Each row was made from one path, in order. Every step used is in the known rows, and no mark comes twice. Write each row's path.
Known rows:
muvuz/voma: [-29.4  -5.2  -0.8  -9.7  -1.4  23.9 -23.1   5.3  -5.1  -6.4  13.0  -3.8
  13.9  17.4  21.1 -17.1  13.4  32.1 -30.8 -15.8 -10.0   8.1]
fegas/voma/pilib/lirom/mozop/gotu: [-61.1   1.5 -10.8 -10.1 -18.4  24.3 -13.9  22.1  -2.5  -0.3  25.5 -12.9
  11.8  21.6  11.8  -1.4  19.3  22.4 -57.1  -2.3 -15.6   6.6]
gotu/voma/pilib/muvuz/lirom/mozop/loruk: [-37.7  11.2 -11.0  10.3  -0.1  21.7  -6.9  10.1   6.3  -7.0   3.4  -4.8
  41.5  57.3  21.4 -16.4  32.3  35.6 -11.0 -17.3  -8.5 -16.3]
lirom/mozop/pilib/muvuz: [-44.4  21.7  -5.4  -2.6   5.7  19.7 -14.1  10.7  -0.4 -10.8  12.5  -8.6
  15.2  33.7  24.8 -40.5  34.4  12.8 -25.8 -27.8 -10.0   6.7]
lirom/mozop/loruk/fegas: [-39.9  16.8  -7.9  -8.1  -0.7  32.2 -12.9   1.4   3.7  -4.7 -15.1  -8.8
  30.1  68.7  29.6 -27.2   8.8  26.8   1.9 -15.5 -13.8   8.5]
voma/pilib/lirom/mozop/loruk: [-40.6  11.3 -12.6   6.1 -10.3  19.0 -14.0  10.7   4.8  -5.7   3.8  -5.5
  39.0  55.5  25.2 -14.2  30.2  37.4 -10.5 -11.6 -18.3  -2.6]
voma/pilib: [-39.0   8.5  -0.3 -11.1   7.2  24.5 -26.4   2.4   7.8  -6.1  22.6 -19.2
  25.3  28.7   8.2  11.1  14.9  22.2 -11.6  -2.0  -8.6  -5.1]
mozop/loruk/fegas/voma/pilib/muvuz: [-35.9  13.6 -16.8  -4.3   7.9  22.7 -16.0   5.7  -0.9  -6.5  14.5  -7.4
  19.1  47.6  20.5  -4.0  12.8  25.9  -2.5 -21.1 -13.3  10.0]
voma/pilib/lirom/mozop: [-51.4  14.4  -8.6  -6.2  -2.8  15.2 -21.0   8.0  14.8  -3.4  22.4 -21.4
  30.9  44.3  15.7  -7.8  15.0  21.5 -28.2  -5.3 -19.6  -9.7]
gotu/pilib/lirom/mozop/loruk/fegas: [-45.8  19.0 -12.5  -4.7  -1.4  31.0 -14.4   4.6   9.8  -2.6 -16.9 -14.4
  33.2  70.0  28.7  -6.2   7.9  28.4   0.7 -14.0 -17.1   7.1]
fegas/voma: [-30.2 -10.5  -7.2  -8.8  -6.3  23.7 -20.1   9.7  -9.9  -3.6  20.5   2.8
   6.5  23.3  20.5   3.9  10.2  19.1 -30.8 -10.0 -15.5  16.1]
gotu/pilib/lirom/mozop: [-49.4  12.5  -9.4  -3.8  -2.5  16.2 -19.0  11.6  15.8  -1.6  15.1 -24.3
  29.4  40.6  17.9  -1.9  17.8  17.8 -40.9  -7.5 -16.9  -4.1]
loruk/voma/pilib/lirom/mozop: [-57.5  14.1  -9.6 -10.6  -2.2  15.1 -20.1   8.3  16.4  -3.4  15.5 -22.6
  26.7  50.1  14.6  -7.3   9.6  25.3 -35.9  -7.5 -21.1 -10.8]
gotu/voma: [-45.3   2.6  -1.1  -7.0   9.2  26.5 -12.0  24.7  -5.5  -4.0  31.4 -10.2
  32.9  35.1   6.7  -3.8  20.8  15.3 -45.9 -13.7   2.8  -7.2]
muvuz/lirom/mozop: [-35.3   5.1  -0.3  -5.6   0.5  21.3 -11.8   3.5  13.4  -6.0   7.5 -17.0
  29.2  37.3  15.9 -23.6  12.7  17.2 -23.4 -12.5 -10.3 -16.2]
mozop/loruk/voma: [-43.9   0.7  -6.7 -15.8  -4.6  25.4 -10.4  13.1  -1.9  -8.1 -19.3  -6.1
  18.0  56.9  18.8 -19.1   6.1  39.9 -33.6 -23.1 -13.1   7.9]
pilib/lirom/mozop/voma: [-68.1   4.2  -8.1  -3.4  -7.3  20.6 -12.0  24.9   2.8  -4.2   8.7  -8.1
  22.1  30.3  29.0 -18.5  27.3  14.3 -65.5  -8.9 -16.7  14.6]
pilib/lirom: [-38.4   3.6  -9.5 -13.9  -8.4  21.7 -14.6  21.8  -0.1  -4.8  11.7 -14.0
  31.0  34.5  14.1   3.6   1.3  23.2 -12.8 -18.2 -20.0   9.3]
voma/pilib/muvuz: [-32.7  14.8  -9.7  -9.6  11.8  19.9 -16.7   8.3   1.8  -8.3  23.0 -17.0
  22.6  34.1  12.0 -13.9  14.7  18.8 -12.5 -21.6  -7.2   5.0]
fegas/voma/pilib/lirom: [-47.0   3.7 -14.1  -9.7  -6.8  19.8 -23.0  15.2   5.3  -3.0  22.4 -12.5
  25.9  34.6  12.8  33.9   2.0  28.4  -8.4  -7.3 -25.8   1.3]
mozop/gotu/fegas/voma/pilib/lirom: [-51.6  -1.8 -16.6 -11.5 -14.0  19.8 -19.4  24.1   2.0  -2.3  19.2 -15.0
  21.4  29.8  12.2  34.2   6.8  32.1 -16.7  -3.2 -20.2  -1.5]

Write each row's path:
[-49.2   7.9 -17.7  -6.7  -7.8  23.1 -21.3  12.9   5.7  -2.6   9.9  -9.1
  29.9  49.9  18.3  33.7   0.5  34.3   5.0  -9.0 -27.6   3.1]	mozop/loruk/fegas/voma/pilib/lirom
[-53.4   5.5 -10.9 -12.6  -7.3  20.6 -10.0  13.8   4.7  -6.9 -16.4  -8.5
  21.5  64.9  20.8 -20.4   6.8  41.1 -38.6 -21.1 -18.7   1.6]	pilib/lirom/mozop/loruk/voma
[-43.1 -16.5 -15.5 -10.1 -20.6  19.0 -12.9  27.7  -9.8  -2.1  15.8  -4.0
   2.6  23.4  22.1   5.7  19.1  28.3 -42.2  -1.6 -10.6   3.2]	pilib/lirom/mozop/gotu/fegas/voma
[-47.0   6.5 -11.1  -9.8  -4.6  20.0 -25.1  12.7   7.8  -4.1  18.4 -15.6
  29.3  32.0  13.3  24.1   3.3  34.8  -8.7 -10.3 -22.9  -2.4]	muvuz/voma/pilib/lirom
[-54.5   9.4 -13.9 -13.0  -5.7  20.9 -18.6  16.2   9.2  -5.2   2.9 -16.9
  31.2  51.5  12.0  23.0  -0.6  39.1 -10.7 -13.9 -24.5  -1.9]	mozop/loruk/voma/pilib/lirom
[-48.7   1.7  -5.6 -11.1 -11.8  27.0  -4.0  21.0  -2.7  -3.7  12.6 -14.7
  14.8  20.5  11.0 -24.8  18.5  18.0 -49.6 -14.1  -6.2   2.6]	pilib/muvuz/lirom/mozop/gotu
[-46.4  11.9 -13.0   8.2  -7.0  19.4 -12.2  15.1   3.7  -4.8  10.5  -5.1
  42.5  58.3  22.1  -9.7  32.8  36.8 -18.9 -11.3 -14.2  -8.9]	gotu/voma/pilib/lirom/mozop/loruk
[-32.8   6.1  -6.1  -5.9  12.1  25.2  -6.9  11.7  10.4  -8.4  10.2 -16.7
  34.7  35.9   6.3   7.9   3.7  22.7   1.5 -24.0  -4.8 -20.1]	gotu/voma/pilib/muvuz/lirom
[-32.3   5.7  -8.9  -7.5   6.3  25.1  -5.8   8.0  11.1  -9.8  -9.0 -13.9
  31.2  45.2  11.7   2.5   0.2  32.7   6.6 -27.7 -10.8 -14.7]	mozop/loruk/voma/pilib/muvuz/lirom
[-41.4   6.6 -16.3  -7.2   1.5  17.3 -14.6  15.0  -1.3  -5.7  25.3 -14.1
  10.9  32.0  16.1  -9.5  22.4  23.4 -30.5 -12.9  -6.9   0.4]	lirom/mozop/gotu/fegas/voma/pilib/muvuz
[-45.6   7.3  -9.6  -2.6   2.2  27.3 -24.3  -4.8  12.0  -3.1   9.6  -8.0
  22.5  49.8  19.1  25.3   8.6  30.0   3.0  -0.3 -18.4 -10.0]	muvuz/lirom/mozop/loruk/fegas/voma/pilib
[-60.8   5.0  -8.0 -11.5 -16.3  24.9 -12.5  22.5  -0.7  -1.3  22.3 -17.7
  17.0  22.8  10.0  -8.4  19.9  21.8 -54.6  -3.9 -12.8   4.9]	voma/pilib/lirom/mozop/gotu
[-46.9   5.8 -10.2 -11.4  -2.1  21.8  -5.5  10.7   5.7  -8.4 -21.4  -8.8
  20.5  64.7  20.1 -27.7   6.6  40.1 -33.3 -27.2 -14.3  -2.6]	pilib/muvuz/lirom/mozop/loruk/voma
[-59.6   3.3  -5.8  -1.1   0.1  22.9  -6.3  19.4   4.6  -6.4   2.8  -7.8
  21.2  28.3  27.7 -25.5  26.6  12.5 -57.1 -15.0 -10.2   7.5]	pilib/muvuz/lirom/mozop/voma
[-50.7   5.2  -4.5  -5.4  -3.3  27.5 -18.5  15.4   7.7   0.2  12.8 -26.4
  15.7  16.0  10.8  14.5  29.0  14.3 -66.1  -0.5  -2.2   7.5]	lirom/mozop/gotu/pilib
[-32.0  10.4 -10.3   8.0  -3.3  21.3  -8.7   5.6   7.2  -8.1  -2.6  -5.7
  37.8  54.4  24.0 -21.3  29.5  35.5  -2.5 -17.6 -11.9 -10.9]	voma/pilib/muvuz/lirom/mozop/loruk
[-58.6   4.1  -6.8 -14.1  -8.7  27.0  -6.7  17.7   3.0  -3.7   9.0 -18.0
  12.6  27.8   7.9 -15.3  13.5  24.1 -54.0 -11.8  -8.4  -4.0]	loruk/voma/pilib/muvuz/lirom/mozop/gotu
[-65.1   4.0  -6.9  -6.4  -4.4  26.3  -6.6  34.4  -6.2  -0.1  36.2 -12.4
  28.0  31.4   5.0  -4.0  25.5  17.5 -71.8  -9.5  -1.1  -6.8]	pilib/lirom/mozop/gotu/voma
[-45.4  10.6  -8.2  -7.7  -6.0  15.8 -16.0  12.6   9.1  -3.6  17.6 -17.6
  28.8  42.3  18.6 -22.0  14.2  18.9 -33.7 -11.2 -18.9  -2.6]	pilib/lirom/mozop
[-62.1   3.0  -3.2  -3.5  -2.9  22.7 -12.5  19.4   0.9  -5.2   9.2  -7.5
  17.4  26.0  28.7 -28.6  32.8  10.7 -70.3  -7.1 -10.0  15.3]	lirom/mozop/voma
[-56.6   4.1  -9.6 -10.3  -9.7  29.2  -8.3  14.2   1.6  -1.8  12.0 -13.4
  11.3  29.3  13.1  -7.2  11.9  20.7 -41.1  -8.7 -11.0   1.0]	loruk/fegas/voma/pilib/muvuz/lirom/mozop/gotu
[-52.7  11.9  -5.3  -8.3  -9.7  23.6 -18.8  20.8   1.3  -7.6   5.0  -8.5
  25.3  30.0  21.0   6.4  17.5  22.5  -8.8 -18.4 -22.9   6.2]	mozop/pilib/lirom
[-46.9  20.2 -11.6  -6.6  -1.2  30.4 -15.6   2.2   9.2  -3.7 -11.6 -12.6
  34.9  72.1  27.2  -9.8   5.7  30.6   9.1 -12.6 -19.0   3.6]	voma/pilib/lirom/mozop/loruk/fegas
[-30.3   3.0  -8.8  -3.8   6.8  21.3 -21.5   6.6  -0.5  -5.7  13.6 -10.5
  13.2  20.2  21.1  -9.4  18.0  30.0 -36.5 -22.6  -7.3  10.6]	gotu/pilib/muvuz/voma
[-36.7   4.7  -9.8  -3.0   2.2  15.7 -11.1   6.5  14.2  -5.9  10.5 -17.1
  23.4  40.8  18.3 -14.5  16.9  23.1 -19.3 -11.2  -8.9 -23.0]	gotu/fegas/voma/pilib/muvuz/lirom/mozop
[-44.2  11.8  -6.2  -7.8   6.7  18.3 -11.0   2.4  18.3  -6.7   5.0 -20.9
  25.3  48.6  14.1 -21.6   8.1  22.2 -26.0 -17.1 -12.1 -20.0]	loruk/voma/pilib/muvuz/lirom/mozop
[-47.7  18.4 -12.4  -5.1  -1.7  29.9 -18.0   0.2   9.3  -3.6 -11.0  -9.1
  32.1  70.0  29.3  -9.4   5.9  36.2   6.4 -13.0 -19.7   2.8]	muvuz/voma/pilib/lirom/mozop/loruk/fegas
